What can hang from each mark
K236: K615 K988
K615: K236 K782
K782: K615 K813
K988: K236
K813: K782
K538: K381
K459: K214 K988
K109: K481
K946: K381 K476 K632 K925
K381: K946
K925: K323 K782 K946
K476: K481
K214: K813

Known rows, with every way that one mark hangs from another
[K925 K323 [K782 K615 K813] K946]: [ -6  34 -18   6 -56 -24  11   5  21 -48  20 -10   0  19  11   6  23  -7
  21   3 -29  74  20  56  17 -11   3  -9 -29  13   5  17 -27  -3 -14 -37
 -17]
[K782 [K615 [K236 K988]] K813]: [-29 -20   5  30  21 -29   7   5  48 -23  23   7   6 -12  16 -22  30  59
  28  13  37  64  42 -13 -23 -20  -7 -26 -24  -2   4 -18 -12 -10 -23 -23
  24]
[K538 [K381 [K946 K632]]]: [  8 -40  -1 -17 -26 -24 -21 -24 -35   2  -8 -22  -1 -30  12  -1  -4  34
  27 -35 -11  24  24   8  -5 -34  -3  -7 -15  12 -16 -31   1  22  -9  18
  18]
[K214 K813]: [ -4 -26 -12   4   5 -10  16 -12  12 -29  31 -35  13 -12 -16 -13   6  -6
  -6 -13  10  27   9   9 -31  -4 -19   1  28   6   0 -30   9  20 -14  38
  51]
[K109 K481]: [ -1 -15 -13  20   3  -1 -14 -27   2  -5  15 -54   0  -9  -3  16  21  10
   6   5   2  31  -8  -4 -13 -23 -17 -14  30   5 -20   1  17  30   1  -2
  21]
[K615 [K782 K813]]: [-37  -9   5  22  11 -29  -7  13  31 -29   6 -30  21 -10   4   4  -5  12
  21   2  11   9   6   9 -28 -18  -4  -9   0   5  25 -47  17  35 -25  26
  21]
[K476 K481]: [ -9 -23  -2  34  12  13   3 -29 -13 -11  26 -57   5 -20   6  16  24  -1
  14 -13  15  -5  -3 -11 -24 -21  -5 -13  14  -6  -9   6  10  30   2  21
  28]
[K381 [K946 [K925 K323]]]: [ -6  -1 -30 -32 -37 -11 -16 -10 -46   1   3 -34   8   8  -5   0  20   5
   6 -20  13  10   1  55  15  -6   0  18   8  18   1   4   8  30   4   3
  -5]
[K946 K632]: [ -4 -34 -18   8 -13  -5   0 -38 -13  -3  15 -16  16 -20   8  -8  11  28
   3  -9   6   7   3   3 -16 -35 -15 -13   1  -3 -20 -32  17  20 -21  -4
  35]
[K459 K988]: [  0 -23  -9  -5  -5 -29  10 -33 -18  -5  -9 -35   1 -12  12  26  10   7
  14 -22   8  17 -14  18 -50 -12 -23 -14  26   1 -10 -21  14  23 -16  13
  19]
[K538 K381]: [ 30 -23 -24 -19  -9 -34   1 -24 -34 -10  24 -49  19  -7   8  -1  -9  27
  12 -26   1  33   3  -3 -31  -2  -2  -3   0  13  -6 -17   6  16   6  25
  29]
[K236 [K615 [K782 K813]] K988]: [-41 -18   3  44  19 -35   1  15  45 -33   2   1  10   4  -1  14   8  43
  19  16  28  32  21  16 -43 -15 -14 -40 -29 -22  26 -30  44  21 -16   5
  18]
[K459 K214 K988]: [  2 -16   3   0 -16 -33   6 -39  10 -18   0 -33  27 -15  16  22   6  -9
  19 -25   8  49 -26   7 -38   6  -3 -10  33   0 -20 -26  12  18  -3  19
  24]
[K813 K782]: [-42 -32 -12  17  -1 -21  18  -7 -11 -26  19 -50  21  -3   5   2  16   3
   8 -24  22  13 -40  21 -32   5 -11  10   5   4   4 -45  17  30 -18  25
  18]
[K988 K236]: [ -7 -41   1  14  16  -3 -18 -24   3  -8   6 -20  -1 -29  -2   2  19   0
   3 -29   5  25 -11   6 -11 -15   3   7   3   1  10 -38  -3  21 -18  19
  36]
[K946 K381 [K476 K481] [K925 K323]]: [ 59  13 -32 -22   7  36  -6 -19 -39  19   9 -29  21  34  26  -4  31 -25
  -4  20  20 -43  -3  -3   5 -17  16 -43 -47  35   1  42  11  38  23  -9
 -20]
[K782 [K615 K236] K813]: [-18 -21  -2  12  13 -23   8   5  26 -29  31   1  14 -15  16 -12  13  48
  45   9  30  58  26 -19 -14 -32   5 -17  -2   0  -9 -24 -20   3 -29 -23
  34]
[K381 K946]: [-28 -38  -1  10  -3 -11  -6 -18 -15 -10   4 -44   0 -23  -2   7  19  14
  24 -34   1  16  11  26  -6  -9 -10  12  36  -2   1 -29  -7  27  -6  26
  18]
[K214 [K813 [K782 K615]]]: [-28 -29 -14  14   0  -9  40  11  10 -56  21 -44  25   2  -1 -19   0   2
  14  -3  28  54 -17  16 -47  -6 -17  14   2  23   3 -34   9  17 -19  27
  44]
[K946 K476 K632 [K925 K323]]: [ 34  -1 -52 -48 -28   6 -14 -24 -33  12   2   3  18  26  21 -18  13  -4
 -14   8  12 -27 -11  15   9 -31  -5 -30 -38  14 -32  10  31  24 -10 -25
   6]
[K813 [K782 K615]]: [-30 -25 -24  22  -3 -12  28  -4 -13 -43   9 -43  27   3  14  -6  12  19
  23  -4  31  43 -30  18 -42 -13 -16  12  -3  10 -12 -28  13  15 -13   3
  21]
[K946 K476 [K925 K782]]: [-16  -7 -47  -4   9 -18  10 -23  -8  -4  13 -34  22  30   9  -1  15 -28
   5  -8  10 -14 -29  -5  -3  11  -8 -21 -15  28  -2 -12  12  15  -9   8
   9]
[K615 K782]: [-30 -19 -12  26  12 -23  -8  -5   6 -15   7 -38  23  -7   4   5  -3  -1
  14  -5  17  -6 -12   9 -27  -8 -14   1  18   7   6 -26  24  31 -14  26
  26]
[K813 [K782 [K615 [K236 K988]]]]: [-55 -39  -9  39  21 -29  20  11  21 -24  19  -8   9   4  15 -20  35  41
  22   1  54  37 -20   1 -38   1 -18  -1 -23  11  -7 -21   7   0 -19 -15
  21]
[K214 [K813 [K782 [K615 K236]]]]: [-44 -39  -4  17  16 -23  37  25  27 -46  37  -9  13  -4  -2 -27   8   4
  22   0  38  36 -16  -9 -33  -6 -10   7   3  31 -11 -32  -3   8 -28  17
  45]
[K538 [K381 [K946 [K476 K481]]]]: [ 14 -32   8   6  12  10 -23 -11 -27  -3  -5 -49 -11 -11  17  21  16  -8
  34 -27  -7 -18  18 -17  -3 -20  17 -32 -18  10 -15   8  -3  32  10  45
   2]
[K538 [K381 K946]]: [  6 -34  -4 -12 -19 -33 -12 -18 -34  -6   3 -49   1 -18   4   5  -3  28
  27 -39  -5  33  17  15 -12  -3   2   6   8  15  -1 -20  -6  20   4  33
  12]
[K538 [K381 [K946 [K476 K481] K632]]]: [ 22 -37  12   2  -4  18 -31 -20 -28   2 -23 -19 -14 -22  28   9  16   1
  32 -22  -7 -36  27 -24   3 -49  15 -43 -41  16 -29   2   6  32  -2  33
   6]
[K214 [K813 K782]]: [-39 -33  -7  10   3 -16  34   6  12 -37  31 -41  15  -3 -12 -13  13 -16
  -2 -13  17  21 -36  19 -43  10 -22  11  11  22   9 -50  19  29 -21  54
  41]
[K381 [K946 K476 K632 K925]]: [-23 -30 -24 -18 -10   0 -20 -18 -22  13 -21  -3   6  -3  18  -8  15   3
  19 -11  20 -32   4   8  10 -35  -4 -25 -18  16 -14 -22  15  23 -14  -1
  14]
[K813 [K782 [K615 K236]]]: [-40 -41 -10  31  17 -25  25  10   2 -31  31 -16  16  -7  14 -15  18  21
  34  -7  48  30 -29  -6 -28 -10  -1   0  -5  18 -18 -25  -4   8 -32  -6
  27]

Rows
[ 35 -27  -6  25  22  39  -5 -36  -8  10  -1  -9   8  -6  32  -7  37  -9
  13  15   9 -47  19 -34   1 -49   6 -63 -49  10 -12  -4   6  33   1   3
   4] : [K946 K381 [K476 K481] K632]
[ 21 -15 -20   5  -6   1  -6 -23   4  19   2  20   5   6  31 -14  25 -11
   5   4 -16  -9  22  13   4 -23   6 -51 -40  19   5 -13 -11  12 -14 -31
   3] : [K925 [K946 K381 K476 K632]]
[-66 -17  21  48  35 -47 -21  21  63 -12  19   8  -1  -9   7 -16  17  33
  16   6  32  -7  10  -7 -22  -7  -9 -25 -18   8  27 -39   8  16 -30  11
  21] : [K615 [K236 K988] [K782 K813]]
[-29 -25 -17  47  24 -32   2   2  21 -22   5  -8  12   2  -9   9   4  31
   8   8  29  19   1  18 -47  -4 -24 -25 -16 -17   5 -15  48  19 -10   6
  19] : [K236 [K615 K782] K988]
[ 39 -31 -22   6  10  18   0 -34 -10  15  -1   1  25   0  27 -21  25   4
   6   9  -2 -17  16 -16  -6 -33   3 -47 -38  14  -4 -33  10  30 -13 -10
   9] : [K946 K381 K476 K632]
[-29 -36  17  36  24 -24 -23  19  38 -41 -17  19   0 -28  -8  19  -5  13
  24   0  19  28   0   4 -25 -36  16 -24 -28 -10  28 -46  18  29 -41  13
  34] : [K988 [K236 [K615 [K782 K813]]]]
[-53 -22  17  33  31 -45 -15  20  42 -18  26  -4   4 -15   7  -3  -2  14
  31   6  22  -6   6 -18 -15 -20   5 -20   2   9  14 -43   4  26 -41  15
  26] : [K615 K236 [K782 K813]]
[ 25   2 -50 -39 -37 -10  -9 -28 -40   5  13  -8  14  10   7 -13   3  22
 -10   1  17   5 -12  34  -2 -30 -11  -4 -20  18 -22   1  28  20  -5 -26
  12] : [K946 K632 [K925 K323]]
[  3   2  -5  39   7  17   4 -23  11   5  15 -22  -4  12  25  16  41 -62
  11  -3 -24 -30   4   0  17   2  16 -56 -37  31  14  20 -30  19   8  -3
 -18] : [K925 K782 [K946 K381 [K476 K481]]]
[ 49  25 -60 -22 -33  -8  25 -20 -40  -8  16 -27  33  40  19 -21  11   7
   8  13  14  43 -11  31  13  -2   4  -4 -52  50   5  21  -5   9  19 -44
 -18] : [K946 K381 [K925 K323 [K782 K615]]]
[-24  -7 -27  17  -9 -20   3 -16  18 -10  18 -18  -1  16  10  15  26 -48
   4 -20 -26  -3  -9  18   7  21  -3 -27  -1  15   5  -2 -17   5 -20   2
   5] : [K925 K782 [K946 K476]]
[ -9   3 -34 -19 -28  -5 -13  -9 -22   2  -8 -22   3  31   8   1  31 -32
   7 -16 -12 -27 -20  35  40  10   7  -9 -20  33 -10   2   1  26   2   7
 -27] : [K381 [K946 K476 [K925 K323 K782]]]
[ 21 -40  -7 -20 -10  -8 -26 -17 -24   4 -19 -11  -1 -11  24 -10   6  13
  28 -26 -17  -5  24  -4   6 -35   5 -29 -27  15 -23 -27   6  24 -13  19
   9] : [K538 [K381 [K946 K476 K632]]]
[ 14  -9  -5  25  14  24  -4 -19  -4  10  14 -18   1   7  25   9  37 -39
   7   1  -8 -23  15   1  -5 -12  20 -52 -31  20  14  25 -19  27   5  -1
  -7] : [K925 [K946 K381 [K476 K481]]]
[-19   6 -34 -16 -44 -19  -7 -16 -32  -4   8 -39  -1  17  -8   7  18 -17
   9 -22  -5   2 -21  49  31   8  -3  11  -3  29   1   2  -1  23  10   8
 -19] : [K381 [K946 [K925 K323 K782]]]
[ 12 -17  -5  23   4  31 -12 -26  -2  18   3   9  -6  -2  34  -3  33 -33
  11   9 -12 -37  26  -7   0 -40  14 -65 -51  19  -1  14 -12  24  -1 -22
  -4] : [K925 [K946 K381 [K476 K481] K632]]
[ 18  19 -23   4 -42  -8  15  -5  15 -50  14 -23  18  14  12  -3  23  12
  20   4  -7  70  11  30   5 -15  -1  -9 -25   7  -8  -2  -7  12 -13 -16
  -6] : [K925 K323 [K782 K615 K813]]
[-20 -35  17  33  24  33 -20 -15  -6  -3  -6 -42  -9 -20  12  19  40 -23
  28 -25   2 -43  11 -13   1 -24   6 -29   3  -5 -17   2  -1  37  -3  37
   3] : [K381 [K946 [K476 K481]]]
[ -7  -9 -26 -34 -49  -7 -20 -17 -48  13  -7  -6   0   0   6  -8  12  17
   5 -16   9  -8   8  50  21 -35  -5   4 -15  19 -16   0  15  30  -2 -15
  -1] : [K381 [K946 K632 [K925 K323]]]
[-20 -47   0  37  26 -21 -27   6  18 -29  -9   7  -4 -27 -14  20  -5  -2
  15  -7  18  14 -20   4 -22 -21   7 -12 -12  -5  10 -33  22  28 -22  11
  37] : [K988 [K236 [K615 K782]]]
[-24 -24 -25 -16   7  -5 -12 -13 -21   9  -8 -27  13   9  15   0  17  -5
  18 -19  20 -24   2   9   2  -8   2 -10   5  15   0 -13   5  26  -4  13
   7] : [K381 [K946 K476 K925]]
[ 39   9 -26 -11 -53   1 -10 -21 -24  15  10  11   1   7  21 -19  21   4
 -11   2 -27  20  20  54  18 -26   7 -23 -33  23   1   5 -13  20  -4 -43
 -12] : [K925 K323 [K946 K381 K632]]
[ 30   3 -34 -61 -47 -36 -22  -8 -63   6   4 -43   4  11   4  -5 -10  22
  11 -33   0  25   2  46   3  -4  12  14 -14  34  -2  12   9  24  17   8
  -9] : [K538 [K381 [K946 [K925 K323]]]]
[-42 -17 -29  -1   1 -12  -4 -17  -9   1  -6 -31   9  15   9   5  19 -29
  20 -25   7 -27 -15  10  20   5  -3 -14  -7  28   5 -17  -1  19  -2  18
  -4] : [K381 [K946 K476 [K925 K782]]]
[ 39  17 -51 -20 -43  -4   5 -34 -39  12  13  -9  20  22  10 -18  13   0
 -10  14   1   3 -17  24  25 -19  -1 -23 -60  49   5  -5  10  20   5 -39
 -20] : [K946 K381 K632 [K925 K323 K782]]
[ 62  10 -51 -45  -3   3  -3 -19 -44  24   8 -16  28  45  24 -28  21  -5
 -10  11  14 -15  -8  19   7  -4  12 -28 -35  34   5  12   8  33  12 -20
 -13] : [K946 K381 K476 [K925 K323]]
[-53 -30   7  48  36 -41 -14  10  41   1  23  -5   0  -6   7 -18  18  21
  10  -1  38 -18  -8  -4 -22   5 -15 -16   1  11   3 -26  17  15 -22  10
  25] : [K615 [K236 K988] K782]
[  2 -45  22   3   5 -30   2 -12  50 -46 -10  23   2 -37 -14  22   0 -18
  16 -21   4  67 -24  -1 -39  -6  12 -24   7   5 -11 -30  11  19 -18  27
  54] : [K459 [K214 K813] [K988 [K236 K615]]]
[  9  -8 -25  21 -13  -4   6 -26  14   7   5  16   0  14  26  -7  26 -37
   3   4 -34 -12   2   8  21 -12   2 -56 -53  32  10 -19 -19  11 -16 -29
  -8] : [K925 K782 [K946 K381 K476 K632]]
[  5 -12 -20   7 -19 -11   0 -25 -11  12  12   2   2  -8  17 -14  12   5
   4  -2 -12  20  21  31  -4 -25   4 -23 -26  20  18 -15 -17  17  -8 -30
   9] : [K925 [K946 K381 K632]]
[-53  -1  -3  36 -12 -45  11  12  46 -33  37   7  -9  -8  10   5  18   0
  40   3  -1  54  27   9  14  -8  11 -19 -20  21   6  -4 -50 -15 -34 -37
  12] : [K925 [K782 [K615 K236] K813] K946]
[ 35  15 -28 -14 -38 -10   0 -12 -24  10  25 -14   2  16  14  -7  20  -8
 -11  -2 -23  33  11  59   8   3  11 -10 -10  23  11  15 -19  19   7 -27
 -15] : [K925 K323 [K946 K381]]
[ 50  18 -56 -25 -13  -1   6 -22 -30  15  13 -17  20  49  20 -18  26 -28
 -11  13  -2 -16 -20  13  25  10   8 -36 -46  48   8   6   5  22  13 -12
 -30] : [K946 K381 K476 [K925 K323 K782]]
[ 10  23 -33 -28 -21 -17  -2  -5   7 -17  14 -15  15  40  13  -2  24 -23
   2   6  -4  -4 -14  24  15  -3   6 -31 -42  26   3  -7   7  23  -9  -3
 -13] : [K946 K476 [K925 K323 [K782 K813]]]
[-35 -26 -21 -15 -17 -16 -13 -27 -34  11  -6 -18   8 -15   5  -6   5  24
  19 -19  18  -3   4  24   3 -37  -4   2  -4  17   1 -24  11  20  -8  -6
  20] : [K381 [K946 K632 K925]]
[-52 -38   3  36  24 -25  31  26  47 -37  30   3   9   4   0 -35  25  27
  13   5  49  43 -15  -1 -46   4 -25  -4 -21  25   3 -29   9   1 -24   8
  35] : [K214 [K813 [K782 [K615 [K236 K988]]]]]
[  4 -19 -11 -25   7  -4 -24 -13 -46   9  -7 -48   0   6  18  11   3  -3
  33 -21  15 -33   7 -10 -11 -18  16 -25 -30  33  -5  21   3  27  17  33
  -3] : [K538 [K381 [K946 [K476 K481] K925]]]
[-18 -30 -14  35  24 -19   9  -7  17 -14  26  -4   8  -5  10 -24  26  50
  21   3  45  46  18  -6 -27  -7 -15 -14  -7   3 -20  -1  -2 -10 -12 -29
  31] : [K782 [K615 [K236 K988]]]
